What can hang from each mark:
K: S
H: V
U: N
C: H M X
A: K L
P: U
L: M T
Q: L
M: C L
T: K L
X: C N
N: H M

Known rows, with every way that one mark hangs from another:
K(S): [-17 -23  28 -17 -41  32  -8  -4   6 -25  15  26   8   5  26 -38  10   8
  10 -10 -13 -51 -41  -4 -24  75   8 -17 -17  15   9]
C(H M(L) X): [ -8  22  22   3  24  41 -38  -8 -35  12 -40 -38 -43   5   6  10 -45 -22
 -21  51 -17  48  -5 -19  17 -32 -24  26 -35 -37 -21]
T(K L(M(C))): [-31  -6 -30   0  27 -28  61  45 -17 -25  15   3  28  12 -31 -26  43  -4
   3  -3  21   2 -31  -5  14 -32  22 -44  -3  10  21]
Q(L(M)): [-24 -14   8  42 -20  17  42  -3  12  23 -40 -17  16 -14  -7 -28   2 -27
 -18 -19   8 -22  -4 -13  12  31 -24   6 -10   1  12]
H(V): [ 18 -36  23  31 -43  -5   4 -38 -26  20 -20  -6  56  21  17 -48   9  13
   0 -11   9 -15  13 -35 -21   5  16  31 -20  44  -3]
X(C(M(L)) N): [ 33 -18 -26 -37  11 -17 -59  20  23   5   8  33  18 -34  17 -11  -9  23
  23 -11  45  38  34   4  11 -20 -55  20  -9  14  11]
N(H(V) M(C L)): [ 51  14  13  22   0  -2 -24 -21   0  -8  19   0   9   5  30  25   5  23
 -14 -25 -17  39 -24  13   6 -24  17  -2   5  22  -9]
P(U(N(M(C(X) L)))): [  3  17  34 -13   3 -10  15 -37  55 -30 -26 -32 -33 -10  23  11 -29  31
 -12   0 -17  -8 -17   8  -3   5   2 -20  -8  -3  -2]
P(U(N(H(V) M))): [ 20   5  47   6 -16  -6   3 -35  29 -21 -38 -37 -12  -3  65 -29  -5  18
 -40 -44 -49 -20 -12 -17   6   0  -7 -18  -1  24 -34]
L(M(C) T(K)): [ -9  46 -42  12 -16  -1  49 -10  28 -14  22 -16  54  -6 -58  22  -6  -3
  -7 -21  -1   0   5 -19  -3 -48  13  16  38 -12  36]
P(U(N(H))): [ 13 -14  71  -9  -8 -25  11 -31  44 -45 -39 -35 -20  -6  48 -47  10  16
 -15 -44 -54 -26 -22 -20  -2  45  15 -12 -21   4 -30]
L(M(C) T(K(S))): [-24  42 -50 -10 -26  21  45   5  30 -33  40   8  36  -6 -42  27   3   2
  -1 -18  -2 -24  -8   1 -10 -31   9  -3  49 -12  40]
U(N): [ -7 -16  41  -6 -11  -4  -7 -22  28  15 -28 -11  21  -7   4 -12  23  25
 -15 -11  -9 -25   7 -18   2  51  17 -10 -23   3 -20]
X(C(H M)): [ 44   3  -3 -16  -8  -1 -44  41 -28  20 -23   5  14 -14 -10 -18   0 -14
  -2  26 -14  19  -2 -25  17 -15 -37  25   6   4  -3]
P(U(N(H(V) M(L)))): [ 21  -9  55  12  -2 -12  13 -42  35 -27 -35 -33 -21  -8  64 -18  -2  26
 -33 -43 -38  -9 -17  -5   6   3  -1 -19 -11   8 -31]
T(K(S) L(M(C(X)))): [-57  10 -51 -27  27   7  49  60 -22 -42  34  31 -16  20  -6  -5  33   0
  10  21  16 -20 -32  24  -4 -27  16 -64   3   6  22]
L(M(C(H X)) T): [  1  65 -35   1 -17   0  -2  -5   5   7  -8 -30  30  11 -48  60 -21 -21
 -25  24 -30   5  14  -5 -18 -37  -3  47  54 -12   9]
C(H(V) M X(N)): [  2  12 -22 -21  -4  37 -86   1 -64  36 -48 -20 -15  14  45 -13 -38  -2
 -21  41   1  34  58 -27  16 -72 -57  44  11  20 -32]
M(C L): [ 22 -30  33  -4   2 -34  15 -25  35 -34  22   9  23  -7 -38   6  20  33
  46   5  20  15 -39  14 -13  51  49  11 -22  -8  32]
M(L): [  7 -41  56  30   7 -14  17 -36  13  -6  -3  -7  18  -6  -2 -24   6  11
  14 -15  14   7 -31 -11 -13  53  23  12 -55 -17   7]
P(U): [ 10 -22  62  11 -33 -19  28 -41  25 -42 -31 -34  10   3  25 -74 -21   0
   4 -31 -30 -31 -40 -36 -19  39   3   9 -31  16   7]
Q(L): [-12 -34  41  32  -9  -4  38  -7  10  21 -40   2  -8  -8  -5 -46  -7 -18
  10  -7  10 -24  -3 -12  -4  63 -10  -1 -26   2  -7]
C(H(V) M(L) X(N)): [  3  -7  -9 -10  23  29 -71  -6 -55  28 -40 -16 -29   6  41   3 -31   8
  -9  41  19  51  49  -9  17 -66 -48  44  -4  -6 -27]
A(K(S) L(M(C) T)): [-29 -26 -64 -10 -28  -4  38  41   9  10  86  51   9   6 -68  39  30 -52
  45  -7  36 -27   7  52  -4  28  31 -30  23   9  39]
M(C(X) L(T(K(S)))): [-10  23  -6 -15  35 -11  41 -16  28 -38  45  26 -39   5 -40  48 -25  26
  53  32  20  14  -1  36 -40  -6  41   0  -3 -39  21]
Q(L(M(C) T(K))): [-24  17 -25  29   0  -4  80   5  29   6 -12  -4   6 -18 -53   9  -8 -20
   5 -14  17 -11  17   1   4 -12 -10   2  33 -18  20]
L(M T(K(S))): [-37  32 -32  16 -22  38  47  -8  13 -10  20  -3  33  -4 -14   2  -7 -16
 -27 -33  -8 -30  -1 -19  -8 -27 -12  -2  23 -18  20]
T(K(S) L(M)): [-60 -19 -25  -5  18  12  58  53 -28 -32  20  24   2  13  12 -39  45 -10
  -9 -12  14 -33 -43   3   7  -6   2 -69 -10   4   9]
A(K(S)): [ -7 -46  24  -1 -28  44  -3   1 -10   6  63  49  -8 -14   2 -27  28 -11
  21 -23  25 -40 -22  -6  -7  63  20 -38 -17  26   2]

Rows:
[-43  52 -12  -4  16  60  18 -28  18 -13  10 -12 -44   7   1  25 -81 -17
  -9  20   3  33  15  -6 -15 -61 -20  -5 -42 -36  -8] | C(M(L(T(K(S)))) X)
[-27 -52 -15   0 -14 -10  38  27  -9  25  68  59 -18  15 -40   3  13 -60
  52  -8  32 -34  11  35 -20  62  26 -35 -15   5   4] | A(K(S) L(T))
[ 19  -9  16  -5   6  -4 -19 -10   8  23 -17  -4   9 -13  -2  45  31  44
 -20  16   5   3   0  16  24   9  12 -16  25   0 -12] | U(N(M(C(H(V)) L)))
[ 66 -33   7   7  -8 -39 -32  32 -58  35 -27  25  26  -1   2 -28  40  12
  19  30   0  -5  15 -13  -9   7 -10  41  18  23  -5] | X(C(H(V)))
[ 16   2  41 -19 -16 -14   0 -12  30 -25 -38 -33 -15 -14  20 -11  -1  23
 -21  -5 -38 -27 -33  -8  16  25  -4 -18  25   6  -8] | P(U(N(M(C(H)))))
[ 12  12  44   9  23  10 -25 -19  31  12 -14 -15 -16 -17  40  25  13  20
 -48 -33 -32  12 -12   5  23  25   4 -33 -21 -16 -44] | U(N(H M(L)))
[ 29  13 -15 -34  -2 -21 -57  -6  -1 -14  12  14   0  17  17  -1  -5  36
  30  16   3  17  32   7 -24  -6  20  32   7  38   0] | M(C(X(N(H(V)))))
[-32   7 -34  -3  47 -24  39  59 -51 -14  -1  -4  -4  18 -25 -11  36 -10
  -2  31  10   8 -20  -1  15 -43  15 -33   7  -5   7] | T(K L(M(C(H X))))
[-27  43 -18 -15  18  30 -31 -37  31   8  -7 -17 -22   1  16  29 -88 -10
 -13   8  19  54  52  -6 -15 -59 -47  27 -30 -16 -21] | C(M(L(T)) X(N))
[ 45 -12   7  -8  12  -9 -31  33 -21  13 -17  10   2 -21 -13  -4   5  -6
   8  27   1  34 -10  -8  19 -10 -30  25  -5 -15   0] | X(C(H M(L)))
[-35  13 -32  11  -8  13  77  16  30  -8   4  16 -10 -17 -42  13  -2 -14
  12 -11  16 -30   7  17  -1   1 -12 -14  41 -18  24] | Q(L(M(C) T(K(S))))
[  6  39 -37 -17 -13   6 -48   3  14 -16  10 -15  27  -1   7  13   4  11
 -13  -8 -12  14   7  -1   1 -19   0  28  14  19  23] | L(M(C(X(N(H)))))
[ 24  -6  33 -11 -24 -17   3 -19  16 -18 -42 -31  -3  -6  26 -12   6  31
 -19  -4 -29 -27 -16  -8  13   3  -3 -10  32  20  -9] | P(U(N(M(C(H(V))))))
[  8  26   3  -1  40   6 -69  -1 -42  43 -28  -7 -45   1  33  30 -43  -5
 -22  36  -5  22  30   3  -4  -9 -50  29  17 -25 -36] | C(H X(N(M(L(T)))))
[ 35 -32   3 -21  33 -36 -45  -1 -30  -2  -3  17 -20   4  -4  24  22  51
  49  52  34  29  21  30 -11   3  21  43  18  -5   8] | M(C(H(V) X(N)) L)
[ 38  23  17  38 -23  23 -37 -21 -25  23  -8 -17  20  13  62 -17 -13  -6
 -54 -40 -42  12 -10 -26   5 -26 -13  -1  -5  40 -35] | N(H(V) M)
[-12  33 -42 -13 -13  17  30  25  -3 -25  25   6  21  -8 -45  30  19  -2
  -3  -2 -15 -23 -16   2   4 -25   5   4  71 -25  30] | L(M(C(H)) T(K(S)))
[ 39   5  30  48   4  14 -21 -33 -18  14  -2 -12   5   6  59  -1  -5   4
 -39 -40 -22  30 -19  -6   5 -20  -3  -3 -22  15 -31] | N(H(V) M(L))
[ 15  38  20 -15  32   4 -36 -11  37   2   1  -8 -35 -10  23  58   3  32
 -30   1 -29  25  -1  24  12   7  19 -26  -7 -14 -32] | U(N(H M(C(X) L)))
[ 11  17  14 -22  -7   4 -36   5  16  24 -19 -10   9 -13  -6  32  17  29
 -31  13 -19 -11 -10  -1  29  26   3 -22  29   5 -15] | U(N(M(C(H))))
[-25 -79  -6  -1 -15  -1  16  38 -25  19  66  62 -18   9 -22 -32  37 -43
  59  -2  42 -38 -12  31   1  81  35 -46 -38  16  20] | A(K(S) L)
[-20 -26  -7  23  10 -51  57   9 -10  19   0   3  12  27 -44 -32 -11 -43
  37   2  10  -7  14   1 -12  22  25   3 -37 -22  10] | A(L(T(K)))
[  5  48  -1   0  34   9 -57 -22   5  20  -2  -5 -40   5  55  27 -61  -4
 -25  -6 -12  34  37   5 -22 -22 -37  16 -16  -7 -40] | C(X(N(H M(L(T)))))
[  9  -5  16 -18  24  -2 -82  12 -57  30 -38  -6 -34   7  37 -22  -9   4
   0  42  -8   2  28 -14  -3  22 -29  39   0  -6 -27] | C(H X(N))
[  7  27 -41  16 -11  -7  36   3 -18   3   2 -16  50   1 -53  23  18   0
  -9  -2  -4   0  14 -18   7 -64   8  32  68 -10  23] | L(M(C(H(V))) T(K))
[ 31 -11   1 -21  30 -35 -37 -19  10 -24  19  18 -17   5  14  21   6  49
  47  16  26  39  23  33 -24   1  31  29 -12   6   5] | M(C(X(N(H(V)))) L)
[ -6   8   4 -23  37  31 -75   2 -33  15 -35 -19 -46  -8  30   6 -40  -3
 -11  39   5  51  22  -8  23 -32 -50  30 -17 -31 -25] | C(H M(L) X(N))
[-33  -3 -61  -4 -13 -29  55  36   8 -11  31  14  25  20 -59   7  13 -32
  35   5  10 -20   0  32  -2   2  28  -8  11 -17  49] | A(L(M(C) T(K(S))))
[-17 -55 -29  35 -16  -8  22  25 -25  44  43  12  29   2 -43 -22  37 -61
  21 -18  42  -9   4   5  26  26  25 -14 -36  14  33] | A(K L(M))
[-39 -33 -49  12 -25   9  40  31  -5  26  68  43   8   8 -44  21  23 -69
  24 -19  31 -34  12  35  -4  29  13 -30   2   5  23] | A(K(S) L(M T))
